Known rows, with every step that occurs
nuda-pino-funa-zito-kefi: +0.34 +2.23 -0.28 -1.35 +0.01 -0.18 +0.43 -4.50 +1.41 -0.24 +0.98 +1.66 +0.56 -2.02 -0.59 -2.54 +0.33 -0.12 -0.26 +1.97 +2.10 +1.09
nuda-pino-kefi-zito-nibu: +1.57 +1.61 -6.74 +1.30 +0.03 +1.23 -0.85 -0.84 +0.15 +1.43 +1.59 -0.35 -2.13 -3.20 -1.21 -0.74 +0.56 +0.18 +0.05 +1.10 -5.83 +2.32
nuda-pino-kefi-zito: +0.59 +1.29 -4.39 +1.09 -1.57 +4.02 +1.05 -1.85 +0.79 +0.78 +0.62 -0.36 +0.89 -0.14 -0.79 +1.03 -1.03 +1.31 -1.11 +0.89 -4.55 +1.51
kefi-pino-funa: -0.49 -0.08 -2.50 -2.14 +0.28 -0.17 +1.68 -1.62 -0.89 -1.18 -0.72 -0.04 -0.76 -0.12 -0.93 +4.25 -1.32 -3.66 -0.89 +0.50 -0.65 +0.53
kefi-zito-nibu-pino-funa: -0.56 +1.84 -4.35 -2.20 -1.38 -0.47 +1.06 -3.73 -0.85 +0.00 -0.24 +0.00 -2.60 +1.32 -0.89 +4.55 -0.41 -3.11 +0.33 +0.73 -2.16 +2.06
nuda-pino-kefi: +0.86 +0.82 -0.50 -0.44 -1.38 +3.62 +1.38 -0.77 +1.00 -0.72 +4.23 -0.39 +0.55 -2.00 +0.27 -2.20 -0.79 +1.62 -1.20 +1.37 -3.90 -0.50
zito-nibu-pino: +0.14 +2.02 -3.66 -2.65 -2.24 +0.16 +0.65 -1.54 -0.28 +2.09 +2.27 +0.02 -1.91 -1.48 -0.41 +1.54 +1.97 -1.12 +1.05 -0.45 -2.94 +2.83
kefi-zito-nuda-pino: -0.11 -0.38 -1.99 -2.33 -1.86 +2.95 +2.78 -3.46 +1.30 -0.42 +0.35 +0.26 +3.10 +1.12 -0.95 -3.16 -1.03 +0.02 -2.52 +0.45 -0.70 +2.76
funa-zito: -1.92 +1.14 +0.29 -0.71 -0.12 +1.02 -0.36 -1.75 -0.62 +1.36 -1.31 +2.86 +1.78 -1.22 +0.03 -3.64 +0.33 -0.11 +0.17 +0.53 -0.94 +2.48
kefi-zito-nuda-pino-funa-derudo: -0.15 -2.06 -1.18 +0.20 -1.67 +2.74 +2.55 -4.20 +0.00 -2.49 +0.49 +0.14 +1.73 -1.04 -1.01 +1.17 -0.62 -0.80 -2.06 -0.35 -1.06 +2.62
gudi-derudo: -0.83 -1.32 -0.16 +0.57 -1.91 +2.05 -1.60 +0.01 +0.29 +1.11 +1.48 -0.30 -0.95 +0.43 -1.80 -0.13 +1.30 +0.69 -0.13 +0.02 +2.53 +0.25
nibu-pino: -0.68 +1.52 -1.09 -3.02 -3.07 +1.26 +1.73 -1.88 +0.03 +1.41 +1.53 +0.10 +0.04 +0.70 +0.05 +2.56 +1.04 -0.64 +0.43 -0.78 -1.12 +1.96
pino-funa-zito-kefi: +0.39 +2.69 -0.47 -0.66 +0.27 -0.45 -0.25 -4.57 +0.94 +0.03 +0.63 +1.54 +0.17 -1.94 -0.59 -1.76 +0.52 +0.14 +0.27 +1.99 +2.08 +0.28
nuda-pino-funa-derudo: -0.19 -2.58 +0.47 +0.13 -1.16 +1.61 +2.14 -2.31 -0.09 -2.70 +1.05 +0.13 +0.69 -1.76 -0.43 +1.32 -0.34 -1.15 -1.56 -0.65 -0.50 +2.23
zito-nuda-pino: -0.13 -0.70 -0.01 -3.01 -1.58 +2.24 +2.69 -2.80 +1.28 -1.08 +1.46 +0.33 +2.88 +0.50 -0.48 -4.45 -0.78 -0.08 -2.38 +0.46 +0.17 +1.86
nibu-pino-nuda: -1.10 +1.51 -0.42 -3.63 -4.10 +0.21 +1.95 -4.10 +0.08 -0.11 +2.12 -0.27 -0.42 +4.17 +0.21 +2.54 +0.19 +1.20 +0.17 +0.69 -4.57 +0.42
zito-funa-pino-kefi: +1.44 +0.29 -0.26 -0.21 -0.65 +2.55 +1.26 -2.34 +0.55 -1.01 +2.85 -0.02 +2.09 -1.07 -0.09 -3.50 -0.67 +1.85 -0.72 +1.51 -4.77 -1.07
nibu-pino-kefi-zito-funa-derudo: +0.49 -0.09 -1.78 +1.31 -2.77 +4.85 +2.06 -3.87 -1.22 -0.95 +1.22 +0.14 +3.89 -3.39 -1.53 +0.23 -0.35 +1.03 -1.17 -0.76 -4.41 +2.50
nuda-pino: -0.24 -1.25 +0.52 -2.09 -0.90 +0.93 +2.00 +0.09 +1.23 -0.69 +1.05 +0.25 +1.09 -0.16 +0.06 -2.19 -0.52 -0.72 -1.59 -0.14 +0.20 +2.39
kefi-pino-funa-derudo: +0.06 -2.17 -1.27 +0.19 -0.76 +1.77 +2.01 -1.97 -0.76 -1.88 +0.82 -0.03 +0.59 -3.17 -0.94 +3.60 +0.11 -1.71 -1.22 -1.02 -1.42 +1.85
kefi-zito-nuda: +0.11 +1.30 -3.57 -0.31 -1.37 +2.95 +1.09 -5.14 +0.11 +0.32 -1.00 +0.00 +2.88 +1.85 -1.45 -1.38 -0.71 +1.07 -1.31 +0.79 -1.26 +0.47

Rows
-0.82 +2.58 -3.56 -3.01 -2.34 +0.63 +0.50 -2.44 -0.59 +2.72 +1.63 +1.45 -1.01 -2.11 -0.38 -0.27 +2.07 -1.18 +1.13 -0.13 -3.39 +4.06
funa-zito-nibu-pino
-1.47 +1.60 -1.81 -2.86 -0.87 +2.52 +1.64 -6.19 -0.80 -0.21 -0.59 +2.06 +3.38 +0.09 -1.18 -3.66 -0.78 -0.90 -1.44 +1.44 -0.93 +1.16
kefi-pino-funa-zito-nuda
-0.19 -0.81 -0.43 -2.28 -2.13 -0.60 +2.09 -4.72 +0.48 -1.41 -0.37 +0.23 +1.96 +4.91 -0.47 -1.16 -0.95 +1.42 -0.93 +1.27 -5.16 +0.85
kefi-zito-funa-pino-nuda
+0.37 +2.64 -5.14 +0.59 -2.61 +4.17 +0.94 -2.80 +0.17 +1.80 +0.86 -0.46 +0.41 +0.30 -0.76 +3.37 -0.27 +1.36 -0.14 +0.61 -5.14 +1.31
nibu-pino-kefi-zito
-0.20 +1.50 -3.49 +0.00 +1.07 -0.94 -1.80 -0.82 -0.83 +1.88 +0.21 +1.96 -1.56 -3.96 -0.61 -4.04 +1.54 -0.77 +0.99 +0.83 -3.32 +3.01
funa-zito-nibu
+0.73 +2.60 -0.25 -0.25 +0.10 +0.09 -0.52 -3.48 +1.31 +0.95 +1.11 +1.57 +0.87 -2.90 -0.48 -3.05 +1.31 +1.32 +0.44 +1.47 +1.76 +0.53
funa-zito-kefi
+0.72 +1.90 -4.59 +2.13 -1.11 +3.52 -0.01 -1.88 +0.16 +1.10 +0.10 -0.52 +0.39 -0.02 -0.81 +2.10 -0.78 +1.65 -0.35 +0.96 -4.60 +0.32
pino-kefi-zito
-2.27 +1.12 -1.44 -2.20 +0.11 +0.86 +0.92 -2.89 -1.24 +0.51 -1.72 +2.88 +1.20 -1.30 -0.61 -0.64 -0.58 -2.68 -0.43 +0.88 -1.39 +2.83
kefi-pino-funa-zito
+0.82 +1.26 -3.80 -0.28 -1.63 +3.90 +1.50 -5.77 +0.77 +0.14 +0.66 -0.16 +3.00 +1.50 -1.17 -2.29 -0.56 +2.12 -1.49 +1.40 -3.33 -0.10
funa-pino-kefi-zito-nuda
-1.14 +1.23 -1.13 -2.93 -1.68 -0.23 +1.75 -3.48 -0.70 -0.86 -0.04 +0.04 -1.37 +2.37 -0.21 +4.42 -0.84 -2.77 +0.01 +0.52 -0.22 +0.81
nibu-pino-funa
-0.77 -0.31 -0.46 -2.89 -0.64 +0.50 +2.42 -4.18 +0.17 -2.61 +0.00 +0.20 +0.55 +2.28 -0.57 -0.51 -2.18 -2.45 -1.94 +1.37 +0.69 +0.73
zito-nuda-pino-funa
+1.62 +2.06 -6.88 +2.01 +0.38 +0.90 -1.52 -0.85 -0.29 +1.67 +1.16 -0.44 -2.56 -3.11 -1.19 +0.04 +0.76 +0.51 +0.60 +1.14 -5.86 +1.50
pino-kefi-zito-nibu
-0.46 +0.21 -1.75 -2.86 -2.09 +0.27 +1.89 -2.26 -0.08 -0.43 +1.37 -0.35 +0.15 +1.63 -0.48 +2.40 -0.26 +0.31 -0.73 +0.62 -5.04 +0.16
kefi-pino-nuda
+0.15 +2.35 -5.64 -1.98 -2.58 +0.90 +0.74 -2.23 -0.22 +2.69 +1.18 -0.02 -1.61 -0.89 -0.89 +2.84 +1.67 -1.04 +0.88 -0.46 -3.83 +3.75
kefi-zito-nibu-pino
+0.60 +1.05 -1.97 -2.72 -2.00 -0.02 +1.76 -3.35 +0.75 -0.41 +2.33 -0.56 -0.01 +0.62 -0.74 +2.15 +0.27 +1.01 -0.58 +1.17 -3.86 -0.47
zito-kefi-pino-nuda
+0.92 +1.25 -0.83 -1.03 -1.79 +4.55 +1.83 -2.82 +1.01 -1.04 +4.58 -0.34 +1.74 -1.54 -0.07 -3.79 -1.02 +2.11 -1.74 +1.74 -3.84 -0.89
zito-nuda-pino-kefi
-0.47 +1.50 -4.69 -1.03 +1.22 -0.92 -0.97 -1.59 -1.27 +1.27 -0.13 +1.94 -1.95 -3.96 -1.06 -1.97 +0.87 -2.57 +0.54 +1.09 -3.61 +3.26
kefi-pino-funa-zito-nibu
+0.41 +2.66 -4.34 -0.87 -2.78 +4.82 +1.72 -6.17 +0.19 +0.66 +1.21 -0.25 +2.81 +1.19 -1.27 -0.81 -0.58 +1.91 -1.17 +1.25 -3.59 +0.11
nibu-pino-kefi-zito-nuda
+0.55 +2.80 -1.58 -1.09 -2.84 +3.84 +1.15 -2.11 +0.15 +0.74 +4.53 -0.54 -0.18 -1.39 +0.30 +1.07 +0.33 +1.70 +0.21 +0.91 -4.80 -0.82
nibu-pino-kefi
+1.72 +0.84 -3.34 -1.73 -0.06 +0.94 +1.48 -0.73 +0.99 +0.98 +1.77 -0.37 +0.71 -4.35 -1.35 +2.05 +1.11 -0.88 -0.71 -0.04 -0.03 +0.64
zito-kefi-pino
-0.61 +1.59 -2.97 -2.66 -1.17 -0.96 +0.99 -3.24 -0.90 -0.42 +0.59 +0.04 -2.78 +0.89 -0.53 +3.68 -0.26 -3.17 +0.43 +0.77 -1.49 +1.43
zito-nibu-pino-funa
-2.38 +1.28 +0.01 -1.28 +0.21 +0.21 +0.07 -3.29 -1.14 +0.03 -1.94 +2.87 +0.80 +0.15 -0.12 -1.82 -0.76 -1.75 -0.03 +1.29 -0.58 +2.07
pino-funa-zito
+0.77 +1.46 -3.20 -2.01 -0.13 +1.40 +1.33 -1.62 +0.66 +1.65 +1.20 +1.07 +1.60 -4.99 -1.28 +0.22 +1.30 -0.91 -0.60 +0.22 -0.46 +1.88
funa-zito-kefi-pino
